What can hang from each mark:
D: C Y
X: R S
C: D
S: X Y
Y: D R S
R: C Y

Each row was made from one small tree. The marks that hang from a mark follow it in brackets, in alphabetical order. Every link used is in the known rows. Write each row's tree.
Known rows:
C(D(Y(R S))): -1.632	2.587	-0.273	1.208	0.259	1.433	1.411	-0.138	4.428	-0.328	-2.630	-0.434	-1.133	-0.212	-2.731	-3.479	0.072	-0.426	2.559
R(Y): -0.607	1.542	-0.421	2.143	-4.931	-0.875	0.940	-1.508	-1.130	1.991	0.485	-0.929	-1.580	-1.962	-4.122	0.903	-1.567	1.989	-0.015
S(Y): -2.455	-1.061	1.036	-0.269	0.640	-0.958	2.266	-0.254	-0.987	2.360	1.669	-0.929	-1.590	-1.800	-4.332	0.617	-1.537	-1.406	0.238
D(Y(S)): -1.018	0.702	0.065	-3.716	-1.264	0.054	0.172	-1.263	1.494	1.168	-0.865	-3.142	-1.642	0.107	-0.477	-1.882	-1.133	-0.813	0.554
X(R(Y)): -0.419	1.441	1.575	0.123	-1.623	0.792	0.979	-0.657	-1.328	0.403	0.306	-2.428	-1.233	-1.155	-7.792	-0.590	-1.706	0.211	1.246
Y(R(C(D))): -1.532	0.917	-1.971	4.577	-3.841	0.264	2.332	-0.448	2.307	-2.136	-0.678	3.860	-1.105	-2.597	-2.567	-3.432	0.996	-0.127	0.046
Y(D): -2.106	3.464	0.675	2.560	-2.485	-1.233	0.457	-1.608	2.069	1.039	0.259	1.579	-2.855	-0.792	-1.831	-1.213	-2.171	-0.902	1.975
C(D(Y)): -1.762	-0.311	1.802	0.694	-2.195	0.671	2.445	0.064	3.083	-0.022	-1.013	-0.089	-1.478	0.388	-4.522	-2.518	-1.959	-1.746	3.633
X(R(C Y)): 0.246	-0.867	0.167	-0.224	-3.313	0.731	1.145	-0.746	-1.213	-0.697	1.108	0.036	-0.443	-1.617	-5.803	-1.256	-0.525	1.699	-2.553
Y(D R S(X)): -1.091	5.617	-2.695	2.908	2.112	-3.366	-0.591	-1.408	4.689	-0.150	-2.350	2.042	-2.822	-0.396	3.393	-3.857	-0.074	1.104	2.979
C(D(Y(S))): -1.050	1.734	-0.078	-0.810	-1.318	0.994	1.894	-0.269	4.558	-0.116	-1.660	-0.644	-1.577	0.146	-2.217	-3.849	-1.614	-0.342	2.614
S(X Y(D R)): -2.682	-0.546	0.570	3.939	5.125	-4.336	0.883	0.284	1.952	1.909	-0.098	2.068	-1.885	0.005	-1.172	-1.283	-0.289	-0.747	2.200
S(X(R) Y): -1.331	-2.963	1.611	-1.966	4.706	-2.849	1.987	0.942	-0.094	0.587	0.551	-1.356	-1.635	0.372	-4.545	-1.761	-1.934	-2.478	3.772
X(R): -1.066	1.421	1.918	-1.344	-0.831	0.762	1.201	-0.766	-0.693	-0.932	-0.164	-2.070	-2.061	-0.991	-6.650	-2.225	-2.059	-2.926	4.140
D(C Y(R S)): -0.085	-1.583	0.035	-2.682	-1.719	0.398	-2.294	-1.241	0.920	-1.733	-1.881	-3.747	-0.298	-0.342	-0.289	-0.683	-0.259	2.102	-2.541
X(S): -1.414	1.901	0.184	-1.280	-4.732	-0.471	0.186	0.151	2.325	-0.851	0.666	-2.284	-2.477	0.158	-4.527	3.173	-1.075	-2.865	0.721
D(C Y): -0.179	-4.760	2.119	-3.072	-4.569	-0.430	-1.248	-1.067	-0.569	-1.192	-0.116	-3.403	-0.685	0.390	-1.965	1.055	-2.474	0.653	-1.447
S(X(R) Y(D)): -1.894	-1.654	2.361	-0.107	6.128	-3.283	1.070	0.807	1.875	1.234	0.668	0.550	-1.943	1.134	-3.639	-2.483	-2.085	-1.615	3.357
Y(D(C) R S(X)): 0.257	2.789	-3.037	1.940	0.310	-3.567	-2.453	-1.405	4.448	-2.332	-2.234	1.345	-2.041	-0.462	4.515	-2.870	-0.912	3.749	0.151
C(D(Y(R))): -2.188	0.571	1.820	2.714	-0.737	1.157	1.902	0.219	2.873	-0.266	-1.933	-0.015	-1.031	0.105	-5.390	-2.413	-0.229	-1.931	3.601

Write each row's tree:
-0.145	-0.174	-2.389	3.891	-6.710	-0.150	2.463	-0.476	2.063	-0.444	0.775	3.760	-0.575	-2.407	-2.837	-1.907	-0.602	3.601	-3.030 -> R(C(D) Y)
-0.495	0.367	1.334	-0.380	-2.971	0.598	-1.155	0.974	3.227	-1.686	2.115	0.022	-0.678	0.966	-7.128	1.729	0.217	1.265	-4.944 -> X(R(C Y(D)) S)
0.043	3.372	-1.834	-0.857	-2.807	-1.161	-1.891	-2.100	3.733	-1.477	-0.426	0.313	-2.222	-1.139	2.475	-1.661	-2.737	3.939	-1.684 -> Y(D(C) S)
0.530	-2.415	-0.093	-4.985	-3.238	-0.093	-1.962	-1.365	1.233	-1.216	-0.824	-3.670	-0.751	0.061	0.701	-0.350	-2.162	2.355	-2.433 -> D(C Y(S))
-0.667	3.877	-1.648	1.936	-0.984	-0.633	-2.444	-1.949	3.185	-2.006	-1.439	0.499	-1.662	-1.684	1.521	-1.435	-0.666	3.968	-2.160 -> Y(D(C) R S)
0.135	2.124	-5.442	2.433	-1.080	-2.411	1.728	-0.460	5.202	-2.815	-2.440	4.325	-1.558	-1.850	3.560	-6.595	1.067	1.832	0.785 -> Y(R(C(D)) S(X))
-1.751	-3.003	0.718	-0.203	-2.348	0.203	0.475	-0.690	-0.331	-0.108	-0.471	-0.365	-0.273	-0.516	-2.488	-1.580	1.366	-1.348	-1.653 -> D(Y(R(C)))
0.649	2.547	0.463	-0.726	-0.904	0.477	-1.882	-1.204	1.845	-1.143	-0.032	-1.680	-0.961	-0.608	-3.535	-0.991	-2.159	4.753	-2.266 -> X(R(Y(D(C) S)))
0.029	-1.121	0.630	-2.026	-4.007	0.924	-0.459	1.041	1.490	-2.099	1.879	-1.751	-0.428	0.267	-7.854	2.155	0.464	0.296	-4.265 -> X(R(C Y) S)
-2.521	-2.718	-0.281	1.476	0.819	-0.542	1.667	-0.103	-1.078	0.917	1.363	1.227	-0.435	-2.625	-3.393	-0.165	1.208	-0.302	-3.528 -> S(Y(R(C)))
-1.649	-2.069	4.249	-3.016	2.498	0.403	-1.702	1.828	3.542	-2.133	2.157	-3.082	-0.861	1.840	-8.274	3.765	-1.799	-0.758	-2.809 -> X(R S(Y(D(C))))
-1.473	1.155	0.511	4.078	-2.586	-0.997	-1.783	-1.624	1.604	-1.676	-0.725	1.003	-1.537	-1.330	-1.520	0.239	-0.847	2.207	-0.496 -> Y(D(C) R)
-2.175	-2.933	-0.909	3.644	3.437	-4.455	0.822	0.418	1.993	0.824	0.910	4.295	-1.189	-0.498	1.037	-2.295	0.642	0.611	-1.372 -> S(X Y(D R(C)))
0.446	-1.098	-0.662	1.259	-1.166	-3.220	0.411	-0.276	1.948	-0.715	0.319	2.629	-1.346	0.310	-1.430	-3.659	-1.031	2.163	-0.033 -> S(X(R(C Y(D))))
-0.770	-4.164	1.999	-0.852	-2.863	0.073	-1.459	-0.823	-0.897	-1.554	-1.205	-3.145	-0.114	-0.083	-3.029	0.874	-0.628	0.452	-1.275 -> D(C Y(R))
-3.017	-0.107	1.555	0.297	1.000	-0.138	0.165	1.442	1.385	0.510	1.200	-2.549	-1.118	-0.179	-7.043	4.108	0.733	-2.687	-1.328 -> X(S(Y(R)))
0.247	-1.980	-3.089	-1.376	-2.411	-1.859	1.834	0.029	5.245	-1.629	-1.013	3.082	-1.135	0.215	2.593	-5.702	-0.443	1.035	-0.043 -> R(C(D(Y(S(X)))))
